Each row comes from the steps of one walk. Every step used is in the known rows, and no mark comes twice. Write the walk behind each row, first mark first.
Known rows
X > C > K: [ -7   2 -21  28 -16  39  34 -31  -9  21   5  15  13  12  39   8 -24  30
   1   4   1 -13]
V > Z: [ 13   9  13   5  29   4  -9 -11   0  -5   1  24  -9 -13  -7   7   1  17
  41   3 -18 -12]
F > C > Z > V > X > T: [-25 -16 -13  24   5  50  -7 -14   7   6 -10  11   5  26   6  14 -13  21
  27  28  16  -3]
C > Z > V > X: [  4 -26   7  -7  22  43  -5  14  -9   1 -13  30 -19   7   0  21   9  21
  48  30   2 -19]
S > C > Z > V > X: [ 13 -38   7   4   0  37  12   4  -4  15  -6   6 -21   3  17  -2 -27  23
  44  40   3   0]
T > X > V > Z > C > K: [ 14 -28 -26  -6   9  28  32 -14 -20  -8  -5  28 -18   5  16   6  13  70
  34  23 -15 -29]
T > X > C > Z > V: [ 16 -27 -22  -8  -7  29  43  -4 -28   8 -16  15 -25  -1  14  17  -5  53
  17  23  -4  -7]
W > T > X > V > Z: [ -5 -29   2 -14  36   8   0  10 -19  -9 -23  22   5  -5   7  27  24  50
   9  15 -13 -14]
C > K: [ -5   2 -23   5 -10  27  27 -12   1  -5 -14  11  18   1  12  -5 -12  15
   0  -1  -2 -16]
S > C > Z > V: [ 14 -29  -1  -1  -2  32  23  11  -5  16 -10  -2 -23  15   8  -3 -29   8
  33  33   5  -1]
F > C > Z > V: [-13 -11 -19  10  -5  42   8   2   4  -2 -23  -2   0  38  -4   3 -19  -2
  28  26  18   3]
T > X > V > Z > C > F: [ 12 -38 -14 -17   6  27   9   0 -20  -7  -9  24 -28   3   7   0  17  54
  34  20 -21 -26]
W > T > X > C > Z: [ -3 -15  -5  -4  16  18  26   3 -22  -2 -32  17   8  -2  13  31  -2  43
   1  10  -4   1]
V > X > T: [-19 -10  10  26  16  16 -28 -27   5  12  22  23   7 -24  20  17  10  42
   1   5  -5  -9]
W > T > X > C > K: [ -9 -17 -20   2   1  19  28  -7 -15  -2 -30  16  23  -9  29  20  -7  49
  -9   8   1  -4]
C > Z > V > X > T > W: [ -2 -29   0   5  26  37  -5  11 -15  12  -5  42 -18  -3   2  27  11  40
  35  21  -3 -21]
F > C > S: [-23   8 -19   3 -19  23   5 -21  12 -13 -22 -13  30  11  -9 -14 -23 -14
  13  10  13  19]
V > X > T > W: [-13 -18   4  29  10   3 -23 -22  -5  14  24  31   6 -36  20  10   6  55
   1  -1 -11  -3]
S > C: [ 10 -16   1  11 -17   2  15  -8   3  14   5 -18  -6  -3  17 -19 -34   6
   5  15   1  15]
K > C > Z > V > X: [  3 -17  18  -5  22  68   5  23  -8  18   2  40 -11   3  28  27  -9  22
  26  26   2  -8]
X > V > Z > C > F: [ -4 -25   5   3  28  41 -20   1  -6   8  12  34 -20  34  12   9  19  25
  49  21 -13 -39]
S > C > Z > V > X > T > W: [  7 -40   0  16   4  30  11   0 -10  27   3  18 -20  -7  19   4 -26  41
  31  29  -2  -2]

Write each row's walk
[ -4 -13 -14   0 -18  32 -15   7  13  -4  -8  13 -10  26  14 -15 -11 -10
  32   9  15 -16] | Z > C > F
[ -7 -23   4   2  30  47 -10   6  -6  11  -6  36 -15   7   2  31  14  30
  36  24   3 -25] | C > Z > V > X > T
[ -4 -18  -7 -16  11  -5   6  12  -9 -15 -34   5  14 -16   4  14   8  30
  -9   5   1   5] | W > T > X
[ -6 -27 -17  -4  27  28  12   1 -13 -12 -26  33  10   9  22  23  14  59
  27  21  -1 -26] | W > T > X > V > Z > C > K
[ -7  -9  13 -13  -9  53  -5  23   1  15  -4  20   2  -4  22  -4 -22  -9
 -14  -3  -9  -2] | K > C > F
[-20 -21 -18  28   0  40  -3 -10  -2   7 -10  17   3  16   6   9 -15  32
  26  23  10   2] | F > C > Z > V > X > T > W
[  2 -34   4  13   9  40   7  -5  -1  24   2  11 -18   3  19   8 -23  32
  31  35   4  -7] | S > C > Z > V > X > T
[-14   7 -11  16  -7  31  19 -11   0  -9 -21  -9   9  30 -12   1 -25  -1
  17  11   6  15] | F > C > Z
[  5 -16  -2 -15  20  36   9  23  -9   3 -20  20 -21  23 -11  21   7   3
  34  22   5 -20] | C > Z > V
[  6 -14 -17  14 -26  23  37 -18   3   9  -6 -10   8  -2  27 -22 -44  17
   5  14   0   3] | S > C > K
[ 12  12 -13  20  17  31   7 -22  10  -9   0  39  -5   9  16   4 -13  30
  69  14   1 -27] | V > Z > C > K
[ -7 -51  -2   6  -8  47 -34   3   2  23   5  28 -12   0  43   2   1  25
  35  32  11 -23] | Z > V > X > C > F
[ -8 -14  17   3  30  71   0  15  -5  28   9  46  -7   3  29  38  -5  30
  14  21   3 -15] | K > C > Z > V > X > T
[ -3 -12   4  -1  37  35  -9  -9  -6   4  13  36 -10  30   8  17  24  27
  58  24  -6 -33] | X > V > Z > C > S
[ -2 -15  -7  14  30  42   3 -13  -7   7  15  38 -10  35  22  16  16  41
  50  23  -7 -41] | X > V > Z > C > K
[ 15 -29  -6 -15  17   8  19  -6 -27  -5  -3  17 -23 -10   0   9  23  61
  17  17 -27 -17] | T > X > V > Z
[ -4 -28  -4  -8  34  14  -1   8 -12  -9 -18  27   1   9  17  26  21  52
  27  22  -1 -17] | W > T > X > V > Z > C
[ -1 -41  -1   0   5  23 -34   9   6   9   5  22 -11  -7  28   3  12  23
  36  33  16 -17] | Z > V > X
[ -2   2 -32  18 -13  35  20 -14  12  -4  -2  19   6  29  29  -4 -17  16
  34  13  24 -19] | Z > C > K
[ -5  12  11 -19   5  44  13   7   0   8  -2  23  18 -12  14   9 -15  -6
  -1   4   0   6] | K > C > S
[  0 -16   6  11  36  28 -11  -7  -6  10  22  32 -19  35  16  19  22  33
  51  24  -5 -33] | X > V > Z > C
[ -3 -41  -2  16   0  34 -26  -5   0  25  16  27 -11   1  47  11   2  34
  37  36  17 -17] | Z > V > X > C
[  1 -13  -4  12   9  47  20  -2 -17  27   1  23 -17  29  21  29  -8  20
  28  22   6 -16] | X > C > Z > V
[ 13 -16 -20   2 -21   5  37 -19 -22   7  -3   2 -12 -15  21   4 -10  50
  -5   8  -8   6] | T > X > C
[ 14 -11   7   5  -3  21  34  -2  -8  10  -9  -8 -14   7  -1  -5 -35   8
  21  18  -7  10] | S > C > Z
